Each row comes from the steps of one path. Every step used is in the known rows, and no mark comes twice. Write the path behind each row, first mark first.
Known rows:
G, D, T: [-59.5   3.3   4.3  -4.9   6.5 -28.0 -23.4  59.3  -6.9  -5.3  27.8 -11.1
  24.9   0.1  12.4  -8.1   7.8 -27.1 -15.4 -24.7 -20.0  28.5 -18.3  76.9]
T, W: [ 16.1  32.1   0.2  24.6 -17.0 -19.2 -19.4  -0.3  17.6  -1.1  18.0  12.9
 -19.8  -2.0   1.2 -22.6  18.5  32.2 -13.0 -28.4 -11.6  32.1  15.6   0.1]
P, W, J, D, T: [ 12.2 -32.1  -6.7  -0.7  17.1  20.5  10.3  -9.6   3.6  -5.2 -25.0  10.7
  12.7   9.4   3.4   0.9  18.0 -12.6  23.9  34.3   9.8 -29.3 -16.2 -39.8]
T, W, P: [ 33.2  31.7  25.4  32.2 -12.1 -33.0 -17.5 -24.9   7.5   4.6   3.0  22.3
 -11.3  -5.5  -8.4 -15.3  15.8  39.2   5.1 -33.4   7.3  15.7  16.9  -6.7]
Y, D, P, W: [-28.4   3.4  21.1 -28.7  -0.9  34.7 -18.9 -18.7  13.7  -4.3  -9.8 -15.2
  18.3 -10.3   4.7  15.8 -13.6  15.1   4.9  13.9   4.2 -13.6 -22.4 -17.3]
J, D, T: [  1.4  -6.4 -18.2   7.2  20.8   7.6  19.2  40.4 -25.5  -0.7  11.7  -5.1
  -0.3   3.6   1.6   8.1 -13.1 -40.2 -21.9   8.6 -13.4   3.0  -3.0  24.4]
T, W, J, D, G: [ 38.2  -3.5 -22.8  33.1 -12.0  -1.0  26.0 -10.1   7.8   7.6  -8.0   8.6
 -26.7  -0.4   5.0 -20.3   2.6  30.4  -4.5 -17.6   6.3   6.8   9.1 -34.3]
D, T: [-24.8  -7.2  11.1  19.6  -0.7 -26.4   1.9  45.3  -1.2 -26.0  33.5  16.2
   3.9   9.7   0.7   6.4  13.7  -9.4   0.7  10.8 -17.3  16.0   3.3  37.8]
W, Y: [  5.1  18.1  18.5 -23.9   2.4 -32.8   1.7 -23.9   8.0  -3.5 -17.3  12.0
  -5.7  -1.6 -14.4   0.1  -1.8  14.8  43.6 -16.6  17.6   9.1  15.4  15.8]
P, W: [ -4.8   4.0  14.0 -18.4   6.4   5.0 -41.7  -8.1  19.1 -11.9  -0.5   7.9
  11.1   3.9 -11.4  -7.2  24.2 -14.0  14.9  20.3   6.1 -12.3  -9.7 -19.5]
G, D, T, W: [-49.8   5.4   7.8  17.4   4.2 -31.0 -21.0  49.3  -6.5  -5.0  24.4  -6.7
  19.4  -0.3  12.6 -14.7  17.7  -7.0 -24.7 -34.3 -27.6  38.9 -11.1  67.9]
N, D, T, W, J: [ 14.1 -11.2 -22.6  31.9   5.8   2.9  43.2  17.1 -10.1  13.9  -3.5  -3.0
 -30.3   9.3  -4.8   7.5   2.9 -23.0 -17.8  14.4 -10.9  -4.2  13.0   1.8]
Y, D, G: [-35.5  -3.4   2.6  -8.6   6.4  23.2 -10.4   9.0  24.1 -10.7  -8.4 -19.8
  -4.1  -8.7 -12.1   6.9 -15.2 -20.0  -7.8   0.6  13.3 -17.9 -18.0 -15.0]
N, D, T, W: [  9.0  -1.7 -14.9  30.6   8.8   0.0  29.6  21.8 -13.0  12.0   5.8  -6.6
 -29.7   6.9 -10.1   9.1   2.3 -30.7 -29.5  12.8 -18.1   1.6  15.6  12.5]
Y, D, T, W: [-34.9  -0.3  11.8  33.6  15.2  13.8   2.1  17.6  12.4 -16.7  -9.6  -1.8
   8.4   1.0   9.0   9.9  12.9   9.4 -16.7  -3.0 -22.8   6.9  -9.0   7.7]
D, T, W: [-10.0  -2.6  17.5  51.9  -3.9 -30.5   4.4  30.2  -1.3 -24.4  29.4  22.9
  -3.8   9.4   2.3  -3.2  27.3  22.0 -11.0  -1.6 -27.4  28.7  13.3  26.4]
P, W, N, D: [ 15.4 -15.6 -13.7  -8.5  -9.3  22.2 -14.1 -32.8  16.8  -0.1 -20.4   2.9
  -4.2   4.7  -2.9  -2.1  16.9 -21.7  20.9  33.5   4.1 -40.7  -5.9 -45.1]
Y, D, P: [-28.4  14.3  10.2 -31.4  -9.5  26.3 -10.5  -4.2  13.2   0.8   3.0 -16.8
   8.1 -12.9   9.5  13.8 -27.3  16.7  -0.5  -2.0   3.2  -0.8 -16.3   2.0]
T, W, G, D, P: [  6.7  22.2  -7.5  -1.1   4.5 -19.4 -23.9  -7.3  -3.9   8.9   5.1   0.2
  19.7  -0.6   4.0 -18.9   4.9  17.3 -21.4 -46.7   6.8  24.1  16.3   7.0]
T, W, Y: [ 23.9  27.3  19.3  22.6  -8.0 -34.1  -1.0 -30.9  11.5  -0.5 -11.7  18.5
 -17.2  -2.2  -8.9 -14.9  18.1  51.0  13.0 -32.3  -0.8  27.9  26.3  -0.9]
J, D: [ 15.0  16.4 -31.1 -21.2  13.0  15.8   2.5  21.4 -14.3  15.8   5.8 -12.8
 -10.0  -4.0   0.2  -3.5 -22.6 -41.8 -20.3  -7.0   0.3   1.1  -2.8  11.0]
J, D, P, W: [ 18.0  -0.6  -4.4 -32.3   3.5  25.2   2.1  -6.0 -24.4  12.3   8.0 -13.1
   2.8  -6.9  -2.4   8.0 -30.9 -11.6  -9.7  15.4   7.2  -7.4  -8.1  -6.8]
G, D, T, W, P: [-40.5   5.3  19.6  20.9   7.2 -36.7 -19.4  38.1 -10.7  -1.9  18.9  -2.0
  23.2  -1.9   9.3  -9.5  16.2  -1.5 -15.3 -37.2 -18.1  29.7 -10.7  63.5]

Which path is each row?
[  9.4  -8.5  21.2 -30.7 -41.9   3.4 -17.0 -34.4   4.5 -10.3  19.5   8.1
   7.1  -6.0   4.6   4.8 -11.5  38.8  32.1  25.5  12.0 -11.5  -3.8 -21.3]  D, P, W, N
[ 12.4  -3.0 -13.7  28.9  18.2   4.0  22.0  31.2 -26.0   0.1   9.0   0.1
  -6.7   3.6   2.7   1.3  -3.2 -18.8 -31.8  -0.1 -20.9  11.9   4.4  16.1]  J, D, T, W
[ 22.5  -3.7 -11.5 -40.0  14.8  26.2   1.2  -9.1 -29.8  13.7  -1.7 -13.8
  15.4  -4.4  -3.7  10.1 -30.6 -23.1  -9.9  11.2  17.5 -16.1  -3.7 -15.6]  J, D, P, W, G
[  9.0  11.5  24.1  29.3   2.1 -17.0   3.1 -36.3  15.4  -6.0 -28.7   6.1
 -13.7  -5.1 -13.8  -7.3  11.5  46.4   7.1 -26.9   6.0  12.0  15.3 -16.7]  T, W, Y, D, G
[ 17.9 -21.0 -14.2 -15.2  12.3  24.2   1.2 -17.2   9.9   3.1 -27.8   6.8
   8.9   6.1   3.0  -5.2  12.7 -12.5  25.1  26.9  16.3 -29.2 -17.0 -47.4]  P, W, J, D
[-36.9  -1.5  10.0 -43.5 -15.2  -6.6 -27.2   9.1  -2.0  10.6  15.6 -16.2
  27.3  -9.3  15.0  -8.6  -9.5   5.7   7.8 -16.5   6.7  12.2 -26.7  33.2]  G, D, P, W, J
[ 15.0  13.5 -16.1 -33.0 -16.2  13.3  17.0   1.8 -12.6  27.9  18.5 -21.0
 -30.7  -6.9 -10.2  12.9 -36.7 -24.5 -12.2  12.5   9.3  -6.3   9.1   8.8]  N, D, P
[ 27.1  -5.4 -35.3 -16.4 -46.1  13.2  22.8 -23.9   3.8  13.1   6.1  -5.5
 -28.8  -3.6  12.6   3.5 -27.9  -2.9  17.6  14.7   4.7 -25.0   9.1 -17.8]  W, N, D, P
[ 13.0  -4.4  -6.8  30.1  13.5  -7.3  38.4   8.4 -15.6  11.6  -9.4  -3.8
 -28.0   6.4 -14.6  12.5   3.0 -21.7 -17.0  10.5 -12.1  -0.3  22.1  10.7]  N, D, T, W, Y
[ -2.2  -4.6 -20.1   7.4  10.4   3.7  26.2  32.8 -13.1  10.6   9.7 -10.3
 -23.6   7.4 -11.6  15.3  -6.7 -52.5 -19.9  20.5 -10.6  -7.1  10.0  20.8]  N, D, T
[ 11.1  -8.4 -22.5 -12.4   8.9  14.0   8.7  21.0 -14.2   6.9  10.2 -19.1
 -20.7  -6.2 -18.8  -0.7 -30.6 -46.6 -22.1   2.3  15.5 -13.5  -5.1  -5.8]  J, D, G
[ 19.7  -0.2   3.5 -32.7  -3.3  14.4  17.1 -26.9 -13.9  22.6  -9.5 -16.3
 -19.4  -4.5 -20.5  18.5 -23.8 -16.1   5.9  26.6  15.9 -21.3   8.3 -11.7]  N, D, P, W, Y
[-30.8  -0.1 -22.9 -29.8  37.7 -20.5 -22.8  31.4 -14.0  -1.1  -0.3  -7.0
  51.8  10.5   2.8  -3.5   0.9 -53.4 -11.3 -30.4  14.6   2.6   2.2  36.8]  W, G, D, T
[ -1.1   2.5  31.6 -37.3 -27.7  -0.3 -26.8 -18.5   0.6  -7.2  26.6   3.9
   9.9  -6.7  -4.9   5.0 -11.7  29.1  19.4  19.7  13.1   0.3  -5.9  -7.2]  D, P, W
[ -5.2  -5.8  30.6  50.0   2.3 -40.6  16.0  11.2  -5.2 -25.0   8.3  26.7
  -1.8   9.0  -3.9   2.1  27.4  34.5   6.9  -4.0 -18.7  25.3  18.8  24.1]  D, T, W, Y
[ 40.3   4.5 -18.0  21.1 -19.3   1.0  26.2 -16.1   2.7  14.2  -2.0  11.1
 -20.8  -2.3  15.8 -15.8  -3.9  47.4  -0.6 -19.3   2.7  14.7  10.0 -26.7]  T, W, J, D, P
[  6.7 -11.8  -0.9  -8.2 -15.8  10.4 -29.8 -30.0  24.8 -14.5 -11.1  14.7
   7.5   4.3   2.6  -7.9  24.6  -0.4  32.0  26.4   3.1 -29.1  -8.5 -39.5]  P, W, N
[ -1.7 -16.9   7.2  54.9  -8.2 -27.0  25.8  22.8   2.5 -22.5  16.0  27.7
  -3.6  12.3  11.6  -4.1  27.7  31.8   4.9   0.6 -19.2  20.5  10.0   9.8]  D, T, W, J
[ 28.1 -12.9 -35.2 -25.8 -16.5  16.2  41.8  -5.2  -4.9  17.8  -5.5   0.0
 -10.7  -2.4  20.3  -0.2 -31.8  11.2  22.9   3.0  21.0  -9.7  -7.5 -20.9]  W, J, D, P
[-29.3  -8.2   4.3  39.1   4.0  15.2   8.3   6.9  14.9 -17.9 -14.1   1.5
   8.0   2.1  16.9   9.7  12.0  15.0  -8.4   0.3 -23.5  -2.2  -8.1  -2.9]  Y, D, T, W, N
[ -2.4 -14.0   7.1  58.9 -20.5 -27.1  12.8  15.5   2.9 -26.0  21.9  26.2
  -5.9   9.5  11.2  -3.6  26.9  29.7   1.0   2.2 -28.1  16.5  14.8  12.5]  D, T, W, N
[-27.7  -9.3   4.1  36.3  12.5  14.8  16.1  12.4  15.0 -13.6 -18.4   1.7
   8.8   3.0  16.8   9.6  12.5  16.6  -5.4   0.1 -17.3   0.6 -12.0  -5.6]  Y, D, T, W, J
[-24.7  -0.6  13.3 -34.8  12.0  35.5 -19.5 -22.9   9.3  -2.7 -19.3 -15.9
  31.6  -6.8   3.6  17.6 -16.0   3.3   3.9  10.8  15.2 -20.3 -15.8 -23.6]  Y, D, P, W, G
[ 15.6   2.7  -5.1 -32.0  -7.8  22.2   8.1 -11.6 -11.6  23.3   4.9 -20.6
 -21.4  -4.5 -15.5  14.0 -23.4 -24.7  -7.3  27.6  10.1 -18.7   2.9  -9.7]  N, D, P, W
[ 15.0 -17.5 -37.1  12.2 -27.4   5.7  27.7  -2.4   2.9   2.5   0.3   2.0
 -24.2   5.2  11.9   5.2  -6.1 -22.2  12.6  19.9  -8.3 -26.0   9.2  -8.4]  W, N, D, T
[ 22.4  -2.6   5.1 -35.8   7.5  18.5  10.0 -18.4 -27.5  12.1  -6.9 -10.8
   3.2  -7.9  -6.5  11.7 -30.0  -3.9   4.1  13.2  12.3 -10.7  -4.1  -8.4]  J, D, P, W, Y
[  9.3  -4.6 -23.7 -12.5  -1.2  10.2  16.5  14.3  -0.6  17.6   5.8 -25.2
 -43.7  -3.2 -31.4   5.5 -23.2 -59.5 -18.9  15.2  18.5 -24.2   6.5  -7.7]  N, D, G
[-38.1   0.5  10.5 -41.3 -21.5  -6.1 -34.8   3.1  -1.9   6.6  19.6 -16.3
  27.5 -11.7  15.8  -9.3 -10.5   5.7   4.5 -15.0  -0.5  10.3 -24.4  33.8]  G, D, P, W, N
[-30.6  -4.5   3.7  26.6  26.9  13.7   2.5  11.6   6.6 -14.8 -18.7  -2.7
  22.3   4.6   8.3  11.7  11.6  -1.0 -18.1  -6.4 -14.8  -1.5  -3.9  -0.3]  Y, D, T, W, G
[ 38.8   8.0 -26.3  28.3 -10.6   0.4  22.6 -11.5   8.2  12.4  -9.9  12.0
 -22.7   0.5  15.0 -20.9   7.7  33.3  -4.0 -22.2  -0.1  13.5   9.0 -25.7]  T, W, J, D
[-10.0  -4.7  33.7 -18.6  26.2   9.0 -20.9 -43.0  17.3 -11.6 -47.9   4.1
  21.0   0.9 -15.9   7.5  21.6   3.4  35.5  17.2  14.1 -24.7  -9.1 -28.4]  P, W, Y, D
[  4.6  -1.6  43.6 -39.5 -20.7  -9.6 -11.9 -39.3  -3.1  -8.7   6.0   8.0
  10.9  -6.9 -11.8  10.6 -11.8  43.1  38.0  18.7  20.4  -1.4   1.5  -8.6]  D, P, W, Y
[ 29.4  11.5 -14.9  27.9 -22.3 -14.6   9.3 -11.6  22.8   3.7  -0.8  20.3
 -21.4   1.8  14.2 -24.2  18.1  47.4   9.1 -24.1   0.6  19.7  12.3 -22.1]  T, W, J
[ 20.2  -4.0  -2.8  32.5  21.3  -2.0  23.7  18.9 -30.4   2.3   2.6   4.5
  -2.4   2.6  -1.8   6.4  -4.4 -13.8 -21.9  -2.6 -10.8   4.0   5.1  11.0]  J, D, T, W, P
[-42.6   9.3  18.1 -46.4 -11.4  -8.8 -41.1  15.0  -4.8   8.5  23.4 -19.0
  28.2 -11.2   8.7  -8.9 -11.0  -0.4  -2.8 -18.5   0.1  17.9 -24.0  45.0]  G, D, P, W
[ 11.1  22.8  20.5  25.6   3.7 -15.5   0.6 -36.6  15.2  -1.3 -30.9   9.3
 -10.4  -4.2  -4.7  -8.5  14.9  48.5   7.6 -31.0  -3.3  18.9  16.8  -8.5]  T, W, Y, D
[-16.2  -4.4  -3.3 -37.4  37.5   3.8 -50.1  -7.8   3.6  -3.1 -22.4  -4.3
  49.6   7.8  -9.0  -7.6  21.7 -42.7   3.5  -1.1  19.4 -21.4  -9.4 -12.7]  P, W, G, D
[  4.0  -3.7  -2.7 -31.2  31.7   7.0 -41.9 -19.7   8.6  -9.7 -19.5   7.7
  36.5  11.6 -15.6  -3.3  23.1 -34.9  12.9  12.7  24.2 -27.5   0.3 -34.3]  P, W, G
